What can hang from each mark:
S: U
K: N X
T: N
N: K
R: N X
P: U
E: S
X: E R T

Each row was made from one small tree. Brackets hold a mark, then the marks that hang from it, in alphabetical order. Every link used is in the known rows. Write each row's tree.
Known rows:
(K (X E R)): [-15.1  -3.1  -3.8 -18.8   5.0 -27.4   5.7  40.7  26.3  -2.8  -3.7 -42.8
 -16.8  -7.7  -6.7 -13.4  -1.6 -17.5  22.3  -9.3   4.1  19.1]
(X (E S) R (T N)): [ -8.0   4.2  14.2 -13.3   3.6 -23.3   0.0  36.3  25.1  27.0  -3.4 -30.7
  43.7  -5.0  -0.1 -20.8  54.7  -4.2  15.2 -20.7   4.7  20.1]
(X E R (T (N K))): [-14.6   0.8  18.8  -6.2  -7.9 -24.2  -2.4  19.8  24.5  22.8  -3.6 -34.0
  28.4  -6.3  -9.2 -20.7  26.7  -7.2  19.9 -24.2   5.4  23.5]
(X (E S)): [  8.9  -5.2  11.7 -12.3  12.4 -29.7   5.1  13.8  26.0   6.0   0.5 -21.5
  13.5  -5.3  -3.2 -15.0  20.1 -10.9  17.8  -5.9   7.5  20.6]
(T (N K)): [  5.1   9.1  14.3 -13.4  -8.9 -30.4 -14.1 -37.1  26.6  12.7   1.3   2.9
   6.5  -9.6 -29.8 -27.3 -26.8  -8.7  14.1 -10.2  16.4  22.3]
(T (N (K (X E)))): [  0.9   4.7   8.1 -16.3  -6.1 -29.8  -8.3 -30.6  27.2  11.2   0.1  -7.9
  -4.0  -8.7 -27.9 -24.1 -26.7 -10.5  18.6  -7.0   9.9  19.5]
(K N (X E R T)): [-17.1   2.1  -4.0 -27.9   6.9 -26.4  13.9  57.6  24.8   7.2  -6.9 -50.5
   9.7  -6.6 -11.1 -13.3  -0.6 -29.3  11.1 -23.8   8.2  20.4]
(X (E S) (R N)): [-14.9  -6.6   2.7 -18.6   7.3 -27.0   3.8  78.3  24.8   5.5  -3.6 -36.3
  20.1  -5.7  -1.8 -10.3  51.7   0.7  18.2 -14.5   3.2  25.9]
(X E (R N) T): [ -8.0  -4.2  19.3 -13.0   5.5 -24.9   4.1  62.2  23.6  10.6  -3.9 -52.7
  24.7  -6.2  -0.8 -12.7  50.0  -8.9  18.5 -31.6  -3.0  25.1]
(R (X E)): [  8.4  -1.4  22.5 -12.9   0.5 -31.4   0.9  -9.2  19.5  -6.4  -1.4 -23.7
  -5.0  -8.0 -14.7 -19.2  -1.1 -15.1  -1.6 -13.3  -0.8  14.5]
(P U): [  1.6   1.3   9.7 -16.8   8.3 -23.8  -3.5 -12.8  25.7  -5.1   1.5 -23.7
 -13.7  -8.9 -11.1 -17.2 -14.2 -31.7  14.9 -18.3   6.4  19.2]
(T (N (K (X E R)))): [ -8.4   5.3   5.3 -16.1  -9.1 -28.8  -8.9 -14.7  26.6  11.9  -1.4 -10.9
  -2.1  -8.9 -26.2 -23.3 -20.4  -8.5  18.9  -8.1  10.8  20.6]
(T N): [ 12.8  13.2  15.0 -18.3   0.3 -29.9 -14.0 -25.4  25.0  11.7   3.0 -10.4
   5.2  -8.7 -24.1 -26.9 -11.9  -3.7   9.7  -7.5  14.5  17.2]
(K X): [  4.9   4.2   2.1 -22.6   9.0 -29.9   1.1   2.6  27.9  -5.8  -1.2 -23.6
 -18.4  -9.5 -14.5 -18.7 -24.4 -26.8  17.4 -10.4   8.5  17.7]
(N (K (X E R T))): [-15.9  -5.4   6.7  -9.1  -6.6 -27.7   3.7   8.4  28.9   4.0  -5.3 -17.8
   0.9  -9.1 -14.9 -16.6 -17.1 -29.4  25.4 -20.6   8.1  26.7]
(K (X T)): [ 10.2   6.2  10.2 -20.9  11.8 -28.2   2.9  -1.5  28.6   1.6  -2.2 -27.1
  -3.7  -9.2 -10.3 -20.4 -12.4 -33.7  16.8 -21.0   4.3  17.1]
(X E R T): [ -9.4  -2.2  19.3  -5.9   2.1 -24.3   3.5  42.8  24.0  12.7  -3.8 -46.8
  24.2  -6.1   1.7 -16.3  35.9 -13.9  19.0 -26.5   5.0  23.5]
(K N X): [ -2.4   6.8  -7.1 -32.8   8.8 -30.9   7.7  24.9  26.0  -2.4  -3.5 -29.4
  -7.0  -8.5 -22.4 -16.1 -35.3 -32.0   6.6 -14.2  16.1  19.7]
(T (N (K (X R)))): [ -7.3   8.8   4.9 -17.8 -10.0 -29.0 -11.5 -18.2  27.5  11.0  -1.2  -4.6
  -0.4  -9.8 -28.7 -25.7 -25.6 -10.9  16.7  -9.9  14.1  21.1]
(E S): [ 11.9   5.8   8.1 -17.7  11.8 -29.9  -1.6  10.5  28.5   6.2  -0.2   1.2
  24.1  -7.6  -7.7 -20.8  13.0 -18.3  10.9  -9.6  17.3  22.4]
(X (E (S U)) T): [  9.8  -0.7  25.5 -10.3  21.3 -27.7   4.2   5.8  26.9  16.2  -1.0 -19.7
  31.3  -3.9  -2.1 -17.2  47.6 -23.0  19.4 -21.7  -4.1  22.4]

Which tree is each row?
[-17.7  -1.3   0.4 -12.7 -10.1 -29.1  -1.3   8.4  29.1  -2.0  -4.7  -7.0
  -7.1 -10.6 -20.8 -18.0 -33.3 -28.2  23.6 -15.8  15.2  27.6]
(N (K (X R)))
[ -7.0  -3.6  14.7 -16.5  10.7 -24.2   6.3  71.8  25.3  15.7  -5.0 -40.8
  40.3  -5.3   4.2 -12.8  68.5  -9.2  17.0 -29.7  -2.1  25.4]
(X (E S) (R N) T)
[  8.8   2.9  11.5 -20.7  11.6 -27.7   4.0  -7.3  26.6   9.3  -1.2 -36.3
  -4.6  -7.2 -10.2 -19.7  -0.7 -21.5  19.2 -14.9  -2.6  13.6]
(K (X E (T N)))
[-22.3   0.6 -15.6 -31.8   7.7 -27.8  13.8  68.2  25.4   3.7  -6.5 -39.8
   6.9  -6.2 -12.3 -11.3   0.3 -22.7  11.2 -11.8  12.5  21.1]
(K N (X (E S) R))
[ 11.1   0.3  27.9  -6.4   1.2 -27.4  -0.9 -25.5  25.6  21.0   0.0 -24.9
  21.5  -6.4 -13.4 -22.2  10.4 -13.2  18.5 -20.6   1.2  19.9]
(X E (T (N K)))
[  0.9   5.3   6.3 -18.1  -3.4 -29.6  -7.2 -25.2  28.1  13.9  -0.3  -2.3
   4.0  -8.6 -25.8 -24.3 -17.1 -10.3  17.8  -5.8   9.7  19.5]
(T (N (K (X (E S)))))
[ -7.5  -6.5   6.1 -10.2  -4.3 -30.6   3.3  -9.7  28.8  -2.0  -2.6 -11.9
 -12.1  -9.3 -20.1 -16.5 -33.1 -27.9  25.4 -11.7   8.4  25.4]
(N (K (X E)))
[  3.0  -3.1  -0.1 -21.7  14.8 -29.3   8.5  14.8  28.2  -0.5  -1.8 -28.6
  -9.4  -7.0  -6.8 -14.8  -0.6 -21.9  20.6  -5.0   2.4  16.7]
(K (X (E S)))
[  1.8  -3.3  12.9 -12.3  17.9 -30.1   1.6  13.5  26.3   5.6   0.4 -15.0
  10.7  -4.1  -7.7 -14.5  31.0 -13.0  20.3  -6.2   1.3  23.3]
(X (E (S U)))
[ -8.2   3.4  18.8  -9.7  -1.1 -23.8  -2.7  27.0  23.4  22.0  -2.6 -42.9
  27.3  -5.9  -4.3 -21.0  36.6  -3.6  16.7 -22.7   4.1  20.0]
(X E R (T N))
[  3.4   9.1   1.5 -31.7  11.5 -29.0   9.3  20.5  26.7   4.7  -4.3 -32.8
   7.3  -8.2 -18.2 -18.0 -23.7 -38.5   6.0 -25.4  12.1  19.0]
(K N (X T))
[  8.2  -6.3  30.8 -16.4  -0.9 -30.6   3.0   3.5  20.8  -1.6  -4.3 -22.3
  10.5  -8.7 -20.8 -16.2  17.9 -19.6   1.5 -33.6 -13.7  21.4]
(R (N K) (X E T))
[-14.2  -7.2  19.6  -9.7  -0.8 -25.2   4.0  55.1  24.7  11.4  -5.1 -43.5
  25.4  -6.8  -5.2 -12.6  40.3 -12.1  21.5 -33.4  -1.6  28.7]
(X E (R (N K)) T)
[ -6.8  10.6   4.2 -23.3   3.0 -25.6  -2.4  17.9  27.3   9.1  -4.2 -30.4
   2.8  -9.3 -12.3 -22.5   0.0 -22.3  16.0 -21.2   6.5  17.3]
(K (X R (T N)))
[ 18.5   5.2  30.2 -24.6   6.8 -30.6  -2.6   7.5  20.2  -4.0  -2.8 -22.9
  11.6  -9.5 -18.9 -20.2  21.1 -19.7  -7.7 -34.6  -8.7  17.7]
(R N (X T))
[-12.0  -5.1   4.3 -12.3   1.9 -30.7   1.9  -6.3  30.0   0.5  -3.1  -0.9
  -5.5  -8.0 -21.1 -16.0 -16.8 -29.5  27.4 -11.3   4.7  27.1]
(N (K (X (E (S U)))))
[  1.9   8.8   8.1 -18.1  -6.3 -30.2 -10.8 -33.2  27.7  10.4   0.1  -1.4
  -2.4  -9.8 -30.0 -26.1 -32.1 -12.8  16.4  -8.7  12.9  19.9]
(T (N (K X)))
[ 14.6   4.7  30.7 -13.9   1.1 -29.0  -1.9 -25.4  19.5   6.9  -1.4 -24.3
  10.5  -7.7 -15.7 -24.5  12.1 -14.9  -3.4 -21.2  -4.8  11.5]
(R (X E (T N)))
[ -9.0   1.3  -8.3 -32.4  17.8 -30.6  12.4  36.3  26.4   2.2  -3.9 -29.0
   0.1  -5.1 -18.0 -11.9  -3.6 -28.6  12.8 -10.1   6.0  20.5]
(K N (X (E (S U))))
[-13.6   0.1   6.2 -11.3  -8.1 -27.8  -0.3   4.3  29.5   3.2  -5.2  -8.5
   3.0 -10.5 -17.9 -19.5 -24.6 -33.1  23.0 -23.0  12.2  27.4]
(N (K (X R T)))
[ -8.7  -2.5   5.4 -22.6  10.0 -26.0   7.7  49.1  26.2   2.4  -4.9 -50.0
  -1.8  -7.7  -4.7 -13.3  20.1 -20.5  21.4 -23.8  -5.1  19.8]
(K (X E (R N) T))
[ 17.4   3.0  28.0 -10.1   7.9 -27.2  -1.2 -18.0  24.3  20.2   1.3 -34.5
  20.6  -5.7  -9.0 -22.5  19.7 -10.1  15.8 -19.0  -0.1  16.4]
(X E (T N))
[-11.0  11.0  17.4 -10.5 -10.6 -24.5 -10.6  10.8  26.1  20.5  -3.9 -16.6
  32.8  -9.2 -15.7 -26.3  11.1 -14.5  13.8 -29.3  14.8  24.9]
(X R (T (N K)))
[ -9.3   3.1   4.7 -20.2   5.2 -25.4   2.9  24.5  26.0  10.5  -4.0 -43.6
   0.1  -7.4  -7.5 -18.5  10.5 -17.2  20.4 -17.7  -0.4  16.0]
(K (X E R (T N)))
[ 16.9  -1.9  27.8 -24.1  12.3 -30.0   4.5  20.9  20.5   1.1  -3.2 -27.5
  20.9  -7.1 -11.2 -16.4  44.9 -14.6  -4.2 -29.9 -15.1  16.5]
(R N (X (E S) T))
[ 10.7   2.8  30.2 -11.5  -3.5 -29.4  -2.1 -30.9  20.3   7.3  -2.2 -18.1
  12.0  -7.9 -18.8 -24.6   5.3 -17.5  -1.3 -22.2  -4.1  13.9]
(R (X E (T (N K))))
[ 14.7  11.0  26.6 -11.4  -1.0 -27.8  -8.9 -33.6  27.4  18.9  -0.1  -7.3
  25.3  -8.9 -19.7 -27.7  -5.8 -21.1  12.7 -25.6  10.8  21.4]
(X (T (N K)))
[  9.5   3.0   8.0 -23.1  15.0 -27.3   5.8  -0.2  27.8  12.7  -2.0 -29.0
   7.1  -6.6  -8.0 -19.6  11.5 -21.7  18.5 -13.4  -2.3  13.7]
(K (X (E S) (T N)))
[-19.9  -6.3   1.3  -9.8  -8.6 -28.8   2.5  11.5  28.5  -1.1  -4.4 -15.9
  -8.4  -9.4 -17.7 -15.4 -25.1 -25.0  26.1 -13.1  10.4  27.1]
(N (K (X E R)))
